What can hang from each mark
baso: kefini
marok: vivuz
kefini: baso makul motav voko
darogo: makul rata riso
rata: darogo nobuvu
runo: vivuz
riso: darogo
makul: darogo kefini nobuvu vivuz
vivuz: makul marok
nobuvu: rata riso
motav: kefini
voko: kefini

Each row was made from one small tree. Brackets hold a mark, then the marks that hang from it, in alphabetical order. Every link used is in the known rows. Write each row's tree.
Known rows
{kefini makul}: [ 16  26   8   5  -5 -10  13  11   0 -21   7  -1   8  19   3 -18  12 -12
 -13   6 -24  28  -2  18  -3 -14  11  10 -11]
{rata {darogo {makul kefini}} {nobuvu riso}}: [  7  19 -11  17   5  -4   8  22 -11 -29   3  14   1  -1 -11 -13  16 -39
  -7  -4 -27  26  -5  22  10 -11  -3  10  -8]
{voko {kefini makul}}: [ 10  22  16   9 -10 -11   6   9  -5 -19  12  -3   9  20  -2 -17   5 -14
  -3  14 -29  34  -4  20  -4 -13  12   0 -15]
{marok {vivuz {makul darogo nobuvu}}}: [ 18  24 -16   3  -2   8   1  10   0 -31   4  -9  13   8   1  -1   6 -29
  -8  24 -20 -13  12  13  15 -26  25  -2 -10]
{kefini baso {makul darogo {nobuvu rata}} motav voko}: [ 20  30   5   1 -10   2  20  21   9 -31  13  -9  -5  35  -2 -30  -8 -21
 -23  36 -15  41   6   4  19  -5  27   6 -29]
{rata darogo}: [ 16  27   2   6  -8  -4  16  12   0 -15  -4   3   6   0  -8  -6  10 -13
  -9  -8 -21  20  -4  19  -2  -7   4   3  -6]
{darogo makul rata}: [ 26  14   2   6   2   1   5  18  -4 -17  10   8  10  13  -2   0   1 -15
   3   0 -18  22   0  25  -6 -25  12  14  -9]
{riso {darogo {makul {kefini baso voko} nobuvu} rata}}: [ 22   9  -3  14   7   4  13  19 -17 -18  15   3   2  29   0 -21 -15 -20
   4  35 -10  37   6  11  19 -19  17  12 -31]
{baso {kefini makul motav}}: [ 12  30  10   4   4 -17   8   5   0 -22  18   3   1  22   8 -25  -6 -15
 -22  11 -22  34  -4  29   1 -11  21   9 -17]
{riso {darogo makul}}: [ 17  25  -1   5   2  -8  12   5  -9 -10  16   6   7   8   7  -7  14  -9
   0   8 -22  14   0  21   0 -16   2  13 -16]
{rata nobuvu}: [ 10  19 -11   6  -1  -1  14  23  -4 -22   1   6  -1   7   6  -6  19 -14
 -17   1 -25  25  -2  11  -5  -8   0   5  -6]
{motav {kefini baso makul}}: [  7  27   9   2  -4 -22  18  10   0 -31  18   5  -1  26  10 -22   6 -15
 -23  18 -16  45   0  17 -14 -14  15  15 -18]
{riso {darogo {makul vivuz} rata}}: [ 26   9  -6   9   9   5   5   6 -13  -4   8   6  11   8   3   1   0  -8
   7  16 -25   9  -4  26   3 -18  12  18 -22]
{darogo {makul nobuvu {vivuz marok}} rata}: [ 26   9 -12   5   3  16   5  18 -14 -17  12   7   5   9   1   3  -2 -21
  -3  19 -22   6   2  21  11 -19  26  10 -16]
{riso {darogo makul rata}}: [ 26  14   1   3   4   1   9   8  -9 -10  13   6  10  13   2   0   3  -7
  10   9 -21  17  -3  26  -1 -19   8  20 -17]
{darogo {makul kefini {nobuvu rata} vivuz} riso}: [  5  14 -14   9   6  11  -7  18 -13 -27   2  11  -4  -2  -1 -20  -1 -42
  -5  22 -21  13   1  14   3 -36  20  -3 -12]
{marok vivuz}: [ 19  26  -6   7   9  -5   3  17  -1 -19  -3  -4   2   4  10  -3   7 -18
  -6   6 -27   8  -2  10  -2 -22   8   6  -8]
{runo {vivuz {makul {darogo riso} {nobuvu rata}} marok}}: [ 13  24  -6 -13  -6  20   4  12   5 -33  12   0   8   2   0  -2   8 -30
   6  24 -23  -4   2  13   6 -29  22 -12  -8]
{motav {kefini baso {makul {darogo {rata {nobuvu riso}}}}}}: [  8  15  -2   2   3  -5  10  17  -2 -42  14   7   0  27  -2 -11   4 -23
 -19  24 -18  45  -3  18  -1 -10  18  27 -17]
{nobuvu rata {riso {darogo {makul vivuz}}}}: [ 18  29  -7  -1  10  -2   5   3  -1 -15   6   9  -4   4   8  -6   6 -20
   3  19 -39   4  -7  19  10 -10   7  17 -15]
{runo vivuz}: [ 19  20  -1  11   4  -2  13  15   2 -11 -11  -5   6   7  10  -9   7 -16
  -8  11 -28  18  -7  11  -5 -21  -2   2 -10]
{kefini baso {makul darogo} voko}: [ 17  27  11   9  -6 -11  15  18   3 -21  18  -2   8  28  -4 -20   2  -8
 -19  17  -8  41   7   8  10 -10  16   1 -22]
{marok {vivuz makul}}: [ 23  26  -5   1   5  -7   2  13   3 -28  12  -2  10   7   8  -1   8 -20
   1   6 -28   0   5  18  -1 -23  14   2  -7]
{voko {kefini baso {makul darogo {vivuz marok}}}}: [  9  16  10   8  -6   4   7   6 -13 -19  25  10   9  23  -2  -3   4 -13
  -6  31 -24  22   0  13   3   2  26  -4 -27]
{voko {kefini baso {makul {nobuvu rata}} motav}}: [ 13  22  12   1 -13   1  16  11   0 -33  14  -1 -12  35   5 -23  -7 -26
 -10  35 -34  45  -2  13   4  -3  25   6 -30]
{kefini baso}: [ 14  23   1   3  -1  -5  15  14  -2 -21   7  14  -4  18  11  -6   5 -10
 -16   5 -20  32   3   9 -11  -6   8   6 -12]
{baso {kefini {makul nobuvu} motav voko}}: [ 15  33   4   9   0 -16  10  16   2 -23  18 -11  -4  27   4 -38 -18 -18
 -27  25 -17  42   3  21  24 -16  25   2 -23]
{baso {kefini {makul {nobuvu rata riso}}}}: [  9  37   1  -8   1 -10   9   9  10 -33   4  -3 -13  23   5 -23 -13 -32
 -15  26 -30  25  -4  23  21 -15  26   4  -8]
{marok {vivuz {makul {darogo rata} nobuvu}}}: [ 27  14 -13   1   1  17  -1  13  -1 -31   2  -9  17  13  -5   6  -5 -26
   3  26 -18 -10  10  17  14 -28  32   5 -10]
{vivuz makul}: [ 18  27   1  -2  -6  -4  10   8   2 -25  14   8  12  12   3  -7  10 -13
  -6   3 -23  13   8  18  -8 -14  12   2  -3]
{kefini {makul vivuz} motav voko}: [ 23  25   4  16   2 -10   8  16   0 -14  10  -7   6  18   2 -33  -3  -9
 -23  16 -25  36  -2  13   9 -10  14  11 -25]
{makul {darogo riso} {kefini motav voko} vivuz}: [  7  19  -5  19  11   8 -12  16 -15 -20   4   8  11  -2  -8 -32  -7 -22
 -19  20 -12  25   2   3  -1 -23  18   2 -16]
{marok {vivuz {makul {kefini baso}}}}: [ 17  18  -4   7  11  -4   5  14  -5 -35  15  10   6  19  10  -8   1 -30
   0  19 -22  13   7  10  -3 -18  18   2 -14]

Write each row's tree
[  3  17 -12   6  -2  15   3  15  -9 -25 -16   6  -4  -9 -12 -19  -2 -38
  -6  15 -24  12  -5  13   7 -22  18  -6 -10] | {makul kefini {nobuvu {rata {darogo riso}}} vivuz}
[  6  11  -7  18  12  -1 -12  14 -20 -19  11  19   6  -6   0 -17   6 -30
  -7   4 -18  17   0  19  -9 -35  11   3 -11] | {darogo {makul kefini vivuz} riso}
[  9  30   3   7  -7 -21  19  21   1 -32  18 -10  -6  28   6 -35  -5 -19
 -29  31 -11  53   6   9   8 -19  20   8 -25] | {motav {kefini baso {makul nobuvu} voko}}
[ 13  20   7  18   4 -10   3  22 -13 -25  26  17  -3   5 -12 -28  -5 -27
  -9  -6  -9  53   3  20   0 -22   6   5 -27] | {rata {darogo {makul {kefini baso motav voko}} riso}}
[ 10  33   4   4   0 -22  16  22   2 -26  17   3  -4  18   7 -22  -4  -9
 -22  16  -9  50   4   4 -10 -14   9   5 -15] | {motav {kefini baso voko}}
[ 14  22  -7  19   1  -4   6  26 -12 -22   7  -2   5  13  -2 -30  -3 -31
 -11  22 -11  28   9   8  16 -27  13  -2 -14] | {darogo {makul {kefini voko} nobuvu}}
[ 19  21  -2   7  -3   5   9   7   5 -19   3  -5  22   9   1  -3   9 -18
  -4  19 -22   2   4  15  -2 -22   8  -6  -8] | {runo {vivuz {makul darogo}}}
[  5  18  -9   5  -5  -1   7  21  -8 -23   4  10  -3 -12 -10  -5  19 -17
 -11 -21 -23  30  -5  22  -5 -16  -3   1  -8] | {rata {darogo riso} nobuvu}
[ 11  32   6   5   6  -8   3  15  -2 -14  26  -1  12  15  -5 -16  -9  -9
 -16  25 -11  17   1  18  22  -9  29 -12 -18] | {baso {kefini {makul darogo {vivuz marok}} voko}}
[ 15  17   1  16   8  -4  10  15 -14 -28  18  21  -1  21   9 -21   2 -28
 -15  13 -18  37   4  14 -11 -12  12  15 -21] | {darogo {makul {kefini baso motav}}}
[ 20  26   5  21   1  -9  10  22  -8 -19  12   4   9   7 -14 -30  -2 -26
  -8   1 -13  37   0  19   8 -14   5   5 -19] | {rata {darogo {makul {kefini motav voko}}}}
[ 19  24  -7  18  -5   3   6  15  -4 -18   3 -15   8  18  -4 -33  -5 -19
 -31  35 -18  23   6   9  25 -13  26   8 -28] | {kefini {makul darogo nobuvu vivuz} motav voko}
[  8  23  -8  -1  -7  19  10   8 -13 -37  14  11  20  14  -5 -13   8 -31
  -6  32 -13  -6  13   6   7 -10  30  -4  -3] | {vivuz {makul darogo kefini nobuvu} marok}
[ 15  19 -10  14   7   9  13  23 -17 -26  12  11  -6  20   9 -31 -11 -24
 -23  37 -19  32   5  -6  14   1  25   4 -27] | {makul {kefini baso motav voko} nobuvu {vivuz marok}}
[ 16  24   5  14   7  -5  13  22  -8 -26  10  11  -2  25   5 -32  -8 -18
 -19  19 -14  49   3  -1  -4  -5  11   8 -20] | {makul {kefini baso motav voko}}
[ 11  27  -7  16   5   6   6  16  -9 -35   0   6  -5  24   0 -35 -15 -33
 -29  38 -15  37   8  -5  18  -6  21  13 -20] | {makul darogo {kefini baso motav voko} {nobuvu riso}}
[ 11  28  -8  -6 -10  15  14  14   4 -26 -11  -3   2  10  -3  -8   4 -25
 -13  26 -17   6   4   4   7 -13  21  -2  -4] | {makul darogo {nobuvu rata}}
[ 24  12 -16  13   8   9  -3  15  -9 -20  -3   4  -2   8   1  -4  -9 -29
  -9  19 -29  12   1  22  17 -25  19  20 -13] | {darogo {makul {nobuvu riso} vivuz} rata}
[ 12   3  -7   2   3  17  -4  20 -14 -25  19  11  11   4 -10   0  13 -15
  -5   9 -20  18  -5  22   2 -16  23  11 -17] | {kefini {makul {darogo {rata nobuvu} riso} {vivuz marok}}}
[ 12  20  10   8  -4  -4   8   8  -9 -22  15  12  -6  21   8 -11  -4 -12
 -11  15 -29  43  -2  10 -14  -2  12   6 -22] | {voko {kefini baso motav}}
[  5  11 -15  22   1   6  -5  14 -22 -20   0   9   3 -13 -12 -17   3 -40
 -10   5 -17  14   2  24  10 -33  14  -1 -17] | {rata {darogo {makul kefini nobuvu vivuz} riso}}
[ 17  27   6   2   0   7  12  16  -7 -36  34  19  14  26  -3 -22  -2 -19
  -9  26  -7  27  12   2   1   3  26   1 -18] | {vivuz {makul darogo {kefini baso motav voko}} marok}
[ 23  28  14  10  -2 -16  17  19   3 -24  22   0  -3  32   6 -31  -2  -7
 -23  13 -19  56   3  12   3  -5  12  13 -29] | {kefini baso makul motav voko}
[ 18   9  -6   4  -1   7  -5  18 -12 -25  11   7   0   4  -3  -5  -3 -24
  -3   1 -15  24   4  27   0 -41  18  12 -12] | {darogo {makul nobuvu} rata riso}
[  3  19  -4   1  -6  10  13  17  -7 -34  -4  13 -13   5  -8 -17  -3 -36
  -6  11 -17  32  -1  10   1 -17  16  -3 -13] | {makul {kefini baso} {nobuvu {rata {darogo riso}}}}
[  7  15  -6   6  10   4 -10  10 -10 -38  20  16  10   7   0  -5   2 -32
   0  15 -13   8  10  11  -7 -31  23  -2 -13] | {marok {vivuz {makul {darogo riso} {kefini baso}}}}
[  6  34  -9  13   0 -11   2  12  -1 -29   2 -15   4  12  -5 -36  -7 -27
 -32  43 -17  24   5   9  23 -22  24  11 -18] | {motav {kefini {makul darogo {nobuvu riso} vivuz} voko}}
[ 14  12  -3   5  -3  17  -8  18 -10 -34  11   2  19  10 -20 -21 -13 -28
   1  24  -3  19  14  12  10 -35  31  -4  -8] | {vivuz {makul {darogo rata riso} {kefini voko} nobuvu}}
[  9  33   2   7  -8 -20  14  20   1 -29  10 -17   3  19   1 -39  -1 -19
 -25  28 -14  42   4  12  10 -25  18   7 -16] | {motav {kefini {makul nobuvu} voko}}
[  9  27  -5  -6 -12   7  10  16   2 -26  -6   2  -9  -6 -11 -10   4 -26
  -6  -2 -22  19  -4  18   4 -22  12  -3  -5] | {makul {nobuvu {rata {darogo riso}}}}
[ 12  32   4   7  -2 -18  10  18   3 -20  14 -14  -2  24   1 -31 -14 -17
 -22  22 -14  37   5  20  26 -21  23  -7 -17] | {baso {kefini {makul nobuvu} voko}}
[ 21   7  -9   5   5   4  12  18 -12 -14  15   7   6  11   1   2  14 -10
   7   7 -24  22  -5  25   3 -15   3  19 -20] | {riso {darogo makul {rata nobuvu}}}
[ 11  21  -4   2 -10   4   7  13   0 -23  -3  -5  -5  -2 -12 -17   3 -29
 -10   8 -28  19  -6  25  14 -22  19   0 -18] | {kefini {makul {nobuvu {rata {darogo riso}}} vivuz}}
